Known rows, with every step that occurs
D/L: [-26  20 -26 -15 -30  23   6  33 -40  -3   9   4   8 -29  -7  15  -4  -2
 -21  31]
H/N/S/Q: [  3  17 -20 -40  42  11  -3  14 -32  60 -26   5  20   7 -20 -11  -1  29
 -13  13]
Q/L/P/S: [ -9   5  15 -57 -13   7 -34   7 -41  21 -57   1  20 -16  34  32  11  28
 -52  25]
L/Q/H/N: [-25  23   7 -11  14   9 -57   2 -34  24 -24  -6  17 -31 -43  41   4  27
 -44  24]
L/Q/H: [-27  27  -4 -20   4   6 -36   8 -41  12 -15  -4  15 -34 -28  43   3  25
 -34  32]
N/S/D: [  2   5 -22 -54  -1  18   1   9 -22 -11 -35  -5 -21   7  -6 -12 -13  -5
 -30   6]
S/D/L/Q/Z: [-50  33 -29  -7 -25  45   3  -4 -27 -27   4  -7  14 -13 -14  13  -2 -15
 -27  32]
D/L/P: [-35  25  -6 -22 -35  28   5  35 -56 -11   3  10  26 -30   9  29   2   4
 -29  40]
S/D/L: [-26  20 -19 -31 -42  32  16  31 -28 -28  -9  -2  -5 -24  -7   9  -9 -16
 -26  24]
H/N/S/Q/L: [  6  24 -13 -60  35  -6 -22   8 -44  59 -42   0  24  -1 -10   6   5  39
 -25   0]
Q/L/P/S/D: [-10   7  22 -73 -26  15 -27   5 -26  -5 -77  -5   3 -14  32  26   7  15
 -57  19]
H/N/S/D: [  6   0 -14 -43  11  19 -20   2 -13   0 -45  -8 -18  11 -21 -15 -13  -3
 -40  -3]
Q/H/N/S/D: [  0  15   8 -58  14  19 -33  -3 -20  -2 -41   4  -9   3 -20  -6 -11  20
 -54  -6]
N/S/Q/L: [  1  26 -21 -70  24  -6  -2  13 -52  47 -33   3  19  -3   4   8   4  37
 -14  10]
P/L: [-18  -1  -2  -5  -6  12  -4  21 -11   7  -1 -18  30 -27   1  26   3   4
 -36  25]
L/P: [-17   4   0 -21 -19   3 -18  38 -38  -5 -17  -1  28 -18  16  27   0   9
 -28  24]
P/S: [ -1  -2 -11 -32  -1  18 -14   8 -10  32 -35   0  -2  -6  10   1  -1   8
 -31  28]
P/S/Q/H/N/L: [  4  27  14 -57  19   9 -19  23 -30  71 -50  35  16 -12  -4 -17   7  36
 -29  13]
H/N/L: [  2   4 -16 -11 -18  -8 -35  41 -32  10 -30   3  -6 -15 -11 -13 -10 -11
 -22 -11]
Q/H: [-13  16   3 -28  -8  -4 -28  29 -27   4  -7   5  19 -23   0  22  -4  24
 -30  12]
L/Q/Z: [-32  18 -31   9   6  13 -25  -1 -23   6   4 -12  30  -2  -7  16  -1   2
 -18  21]
Q/L: [ -8   7 -13 -33 -21 -18 -34  27 -35   3 -25 -14  12 -24  13  28  -1  12
 -28   1]
P/S/D/L/Q: [-32  24 -16 -44 -20  60   8 -18 -29   8 -41   1 -23 -28 -28  19   4  -8
 -43  61]

Rows
[-27  18   2 -40 -23  47   5  12 -45  15 -25  18  15 -22  18  20   6  11
 -44  56]
D/L/P/S
[-11  23 -12 -46   0 -17  -9  38 -41  38 -26  -5  34 -21   8  25   9  30
  -7  10]
S/Q/L
[-12  27  12 -31  22  -3 -22  37 -25  49 -17   9  45 -18 -16  16   7  44
 -21   9]
S/Q/H/N
[ -3  33   7 -39   6 -10 -23  47 -43  43 -27  27  25 -21 -13  -6   4  30
 -14  -2]
S/Q/H/N/L
[-29  33   3 -55  -4  47  30  22 -48  49 -22  29  39 -20  17  17  16  29
 -23  64]
D/L/P/S/Q
[-40  32 -32  -8 -18  34   1   9 -54   6   1  -3   4 -39 -36  37   2  -2
 -25  51]
D/L/Q
[ -3  19  -5 -65  12   2  -8  12 -27  64 -52   4  25 -14  18  16  13  39
 -22  24]
P/S/Q/L
[ -6  26   6 -65  30   0 -25  11 -60  50 -51   5  38  -2   5  21  14  47
 -35  11]
H/N/S/Q/L/P
[-12  16  11 -53  13  22   7  23 -30  56 -41  16  39  -7  23  15  14  33
 -19  48]
L/P/S/Q
[ -8  24 -33 -33  39  13  13   5 -24  42   5  13  42  28  15 -24  -2  27
  -2   9]
N/S/Q/Z
[-20  27   8 -54  -5 -10 -12  41 -56  29 -32   0  52 -23  24  40  16  39
 -15  20]
S/Q/L/P
[ -2  16  35 -51  -6  13 -48  18 -42  28 -57  31  10 -16  13   3   4  26
 -60  14]
Q/H/N/L/P/S
[  2   1  20 -53 -23  23 -28  19 -22   4 -79  14 -14  -4  11 -14  -3  -9
 -52   9]
H/N/L/P/S/D
[-36  25  17 -10   8  23 -24  -5 -30  16  -8 -13  32 -46 -32  58  12  26
 -53  46]
P/L/Q/H
[-35  22   0 -38 -49  37  13  34 -42 -38 -17   3  11 -26   7  23  -2  -8
 -35  34]
S/D/L/P
[ -3  13 -11 -46  20  18  11  20 -15  65 -34  10  21  -6   8   0   9  27
 -11  37]
P/S/Q
[ -6  33  -5 -65  37   9   5  15 -44  45 -12  20  25  -2  -5   0   1  47
 -17  21]
N/S/Q/H
[-13  20 -30 -14 -17   0 -21  24 -53   9 -28   2 -14 -31 -29  12  -4 -12
 -16  23]
N/L/Q
[-31   9  -7   2   4  24 -13  -1 -24  16  -8 -23  24 -38 -30  49  10   4
 -40  48]
P/L/Q
[-21  20   3 -36  19  26   7  10 -15  51 -20  17  65  16  45  -3  13  33
 -19  34]
L/P/S/Q/Z
[-25  27  -7 -65 -23  48  19   9 -56 -27 -23  11  -5  -9   2   5  -4  -1
 -43  35]
N/S/D/L/P
[-14  25   3 -51  24  27 -39 -24 -32   9 -48  -3 -13  -7 -50  16  -3  20
 -56  17]
L/Q/H/N/S/D
[-39  37  -3 -37   4  49  26   9 -35  43  -2  29  63   4  40   0  15  27
 -20  51]
D/L/P/S/Q/Z
[-23  25  16 -23  45  33 -38 -35 -35  36 -24  -9  20 -24 -48  37  10  35
 -71  34]
P/L/Q/H/N/S
[-28  34 -35 -48  -7  53  12 -19 -53  -9 -24   0 -28 -19 -42  13  -6 -10
 -36  47]
N/S/D/L/Q
[ -9  17 -20  -3  -6   1 -42  17 -46  20 -36  -2  -9 -27 -42   9  -2 -10
 -24  14]
H/N/L/Q
[-45  45  -8 -22 -15  32 -14   4 -59   5   4  10  13 -48 -36  46   5  20
 -38  50]
D/L/Q/H
[-20  19 -27  14   2   4 -45   5 -32  13 -16  -1  15  -5 -18  -8  -3 -10
 -23  -2]
H/N/L/Q/Z
[  3   2  13 -36 -10  15 -36  20 -36  29 -61  20   2  -7  13  -8   2   5
 -45  15]
H/N/L/P/S
[-40  30 -25 -24 -30  42   6   8 -42 -21 -18  -9 -12 -36 -39  30  -2 -15
 -29  47]
S/D/L/Q
[-18  32  -7 -29 -12   0 -33  19 -59   7 -25  12  -6 -39 -27  22  -1  10
 -29  20]
N/L/Q/H
